Each row comes from the steps of one path. Every step used is in the known rows, and no mark comes twice. Write the path behind each row, first mark first.
Known rows
r > v: -10  2  14  -1  -7  6  5  -6  -14  -6  -15  11  -9  -8  -9  -13  2  -6  -13  10  -14  3
r > x > v > q > s: 4  12  0  2  -7  3  10  -15  -28  -22  -38  -15  7  -17  -3  -15  15  -22  -9  10  1  11
j > s > c > x > v: 20  4  -15  14  7  -3  3  -16  -19  1  11  3  -17  -24  11  -23  -3  -3  -12  9  -18  4
s > c: 8  7  -5  13  7  -2  -9  -8  -6  -2  9  11  -5  -12  -15  -1  10  -2  9  3  -10  4
c > x > v > r: 6  -5  7  -3  6  3  -2  4  1  5  -20  -2  4  -27  6  -30  -9  -9  -29  3  3  -3
x > v > q: -1  1  8  1  -11  2  7  -14  -22  -13  -22  6  6  -4  -24  -18  -5  -11  -14  8  -6  13
c > x: 5  -3  -10  -2  8  9  6  6  5  4  1  3  -5  -8  20  -5  2  7  -13  -1  -3  -9
s > c > x: 12  5  -14  11  15  7  -3  -1  0  3  10  15  -10  -22  6  -8  12  4  -3  2  -11  -7
x > v > q > r: 3  -6  19  10  -6  1  -7  -20  -25  -7  -30  11  2  -7  -13  -13  -5  2  -20  14  -1  17
s > q: 6  2  1  14  -4  -3  -11  -6  -11  0  -11  -4  -7  7  -2  5  16  -4  0  12  -12  7
c > s > q: 14  -4  5  21  -2  2  -13  3  -7  2  -2  -4  -11  -4  -2  -9  29  -6  3  10  -12  1
v > q > r: 2  -11  10  9  7  5  -6  -14  -12  -1  -23  17  1  1  -1  -1  4  8  -4  18  1  2
q > r > v > x: -21  -1  27  3  7  -7  -14  -7  -11  -3  -36  12  -5  -18  0  -21  -12  5  -14  25  -3  4
s > q > r > x > v: 14  6  20  24  1  -9  -19  -21  -31  -6  -41  -13  -6  -15  7  -1  15  -6  -27  14  -2  9
c > x > v > r > q > s: 5  -8  8  9  -2  0  -2  -7  -9  -4  -28  -5  5  -30  7  -24  1  -22  -27  8  6  -1
j > x > v > q: 3  -3  8  -2  -2  -2  -8  -21  -27  -12  -22  3  2  8  -20  -14  -13  -12  -13  13  7  6
v > q > s > c: 7  7  -12  16  4  7  -2  -15  -13  -9  -6  12  -6  -10  -18  -6  25  -12  20  16  -13  14
j > x > v > r > q > s: 2  -9  20  6  0  -13  -22  -19  -18  -7  -29  -12  3  -10  -8  -16  -10  -32  -12  17  23  2
c > x > v > q: 3  0  0  0  -4  11  11  -7  -18  -8  -20  8  2  -14  -5  -22  -3  -2  -28  6  -9  3
r > x > v > q > s > c: 11  19  -3  13  1  3  1  -23  -33  -24  -29  -5  1  -27  -21  -16  26  -24  1  14  -7  15
c > x > v: 5  3  0  -2  -6  4  8  0  -6  1  -6  1  -3  -19  9  -15  -9  0  -29  -5  -4  5
q > s > c > x > v > r: 15  7  -8  7  10  5  -8  -6  -1  2  -12  -1  -6  -44  2  -30  14  -18  -8  7  -4  14
v > r > q > x: -7  -6  24  17  5  -8  -20  -14  -8  -4  -25  2  4  -4  -6  -13  -8  -18  -17  10  21  -7

Which path is each row?
-3  12  17  3  -11  -5  -9  -17  -14  -8  -12  -7  -4  -8  -4  -17  -13  -9  -24  -6  7  20 => q > x > v
13  11  -23  11  11  11  -2  -3  2  2  10  7  -16  -25  18  -7  23  -2  6  3  -14  5 => q > s > c > x
13  2  12  24  13  -6  -20  -12  -20  -2  -35  -9  -9  -5  18  9  24  1  -12  17  -1  -7 => s > q > r > x
7  12  -5  12  -9  4  -2  -23  -25  -15  -14  6  -2  -19  -30  -17  17  -19  5  14  -15  28 => x > v > q > s > c
-5  -4  35  22  4  -5  -30  -4  -19  -1  -39  6  -18  -22  -3  -29  15  -2  -14  35  -16  6 => c > s > q > r > v > x
0  -4  17  9  -10  -9  -8  -13  -14  -9  -28  -10  11  -20  -14  -18  -2  -30  -13  9  9  8 => x > v > r > q > s
11  2  13  19  0  -16  -23  -26  -21  0  -30  -18  -12  -6  10  -32  -3  -23  -18  24  3  19 => j > s > q > x > v > r
-14  2  30  15  6  -11  -25  -14  -22  -2  -46  8  -12  -11  -2  -18  2  0  -15  38  -16  11 => s > q > r > v > x
4  12  8  0  -5  -6  5  -7  -19  -13  -23  -17  6  -17  -2  -10  -2  -14  -21  -3  6  0 => r > x > v
7  2  19  9  2  -7  -7  -13  -22  -5  -31  -9  0  -22  8  -6  0  -2  -26  1  9  2 => q > r > x > v
15  -12  3  26  9  -12  -18  -21  -18  9  -10  -3  -21  9  27  2  11  8  0  28  -7  4 => j > s > q > r
15  0  -15  16  12  -7  -3  -15  -11  0  17  6  -15  -5  2  -6  4  -4  16  14  -12  0 => j > s > c
0  5  1  0  -15  3  6  -15  -19  -13  -24  -4  5  -7  -15  -16  8  -16  -3  11  -5  24 => x > v > q > s
3  10  7  18  0  -3  -20  -16  -12  -4  -17  -6  -13  7  4  -1  13  -5  -10  10  -2  13 => s > q > x
-2  -8  25  11  -8  -12  -9  -12  -18  -8  -28  -2  14  -15  -24  -18  -14  -24  -25  9  8  -2 => x > v > r > q
9  11  -12  12  3  0  -7  -9  -2  -3  9  2  -11  -16  -5  1  22  -8  20  6  -9  15 => q > s > c
18  -12  15  29  3  2  -27  -3  -10  9  -9  0  -16  -8  9  -4  28  6  -4  16  -8  3 => c > s > q > r
7  -12  20  5  4  -4  -21  -27  -29  -4  -30  10  -5  4  -8  -11  -12  0  -19  20  10  9 => j > x > v > q > r
8  2  12  23  -3  -10  -17  -20  -20  -10  -20  1  5  -30  -29  -20  8  -33  -5  14  1  14 => x > v > r > q > s > c
-7  6  26  16  -16  -9  -10  -24  -30  -16  -19  -3  1  -4  -14  -11  -16  -16  -30  -2  9  10 => r > q > x > v
2  -11  15  11  1  -3  -3  -6  -14  -2  -26  3  10  -25  -4  -24  -13  -16  -36  6  6  -13 => c > x > v > r > q
3  6  -8  13  4  23  9  -16  -21  -11  -22  26  -21  -26  -5  -24  29  -11  -4  25  -29  8 => r > v > q > s > c > x
-8  -5  20  18  10  -19  -21  -22  -26  0  -38  2  -21  -6  17  -23  -3  1  -9  48  -18  7 => j > s > q > r > v > x
14  4  1  10  13  1  -10  -5  -4  3  -10  9  -1  -42  -8  -29  2  -12  -21  6  -6  2 => s > c > x > v > r
7  -9  10  8  4  10  1  -16  -20  -1  -29  15  -4  -17  8  -18  -4  9  -33  13  -5  6 => c > x > v > q > r
15  -2  5  21  10  9  -8  -23  -25  -4  -19  26  -8  -27  -7  -18  6  6  -25  15  -16  9 => s > c > x > v > q > r
2  9  9  2  -4  0  9  -14  -29  -21  -37  -7  10  -11  -15  -17  2  -17  -19  8  1  0 => r > x > v > q
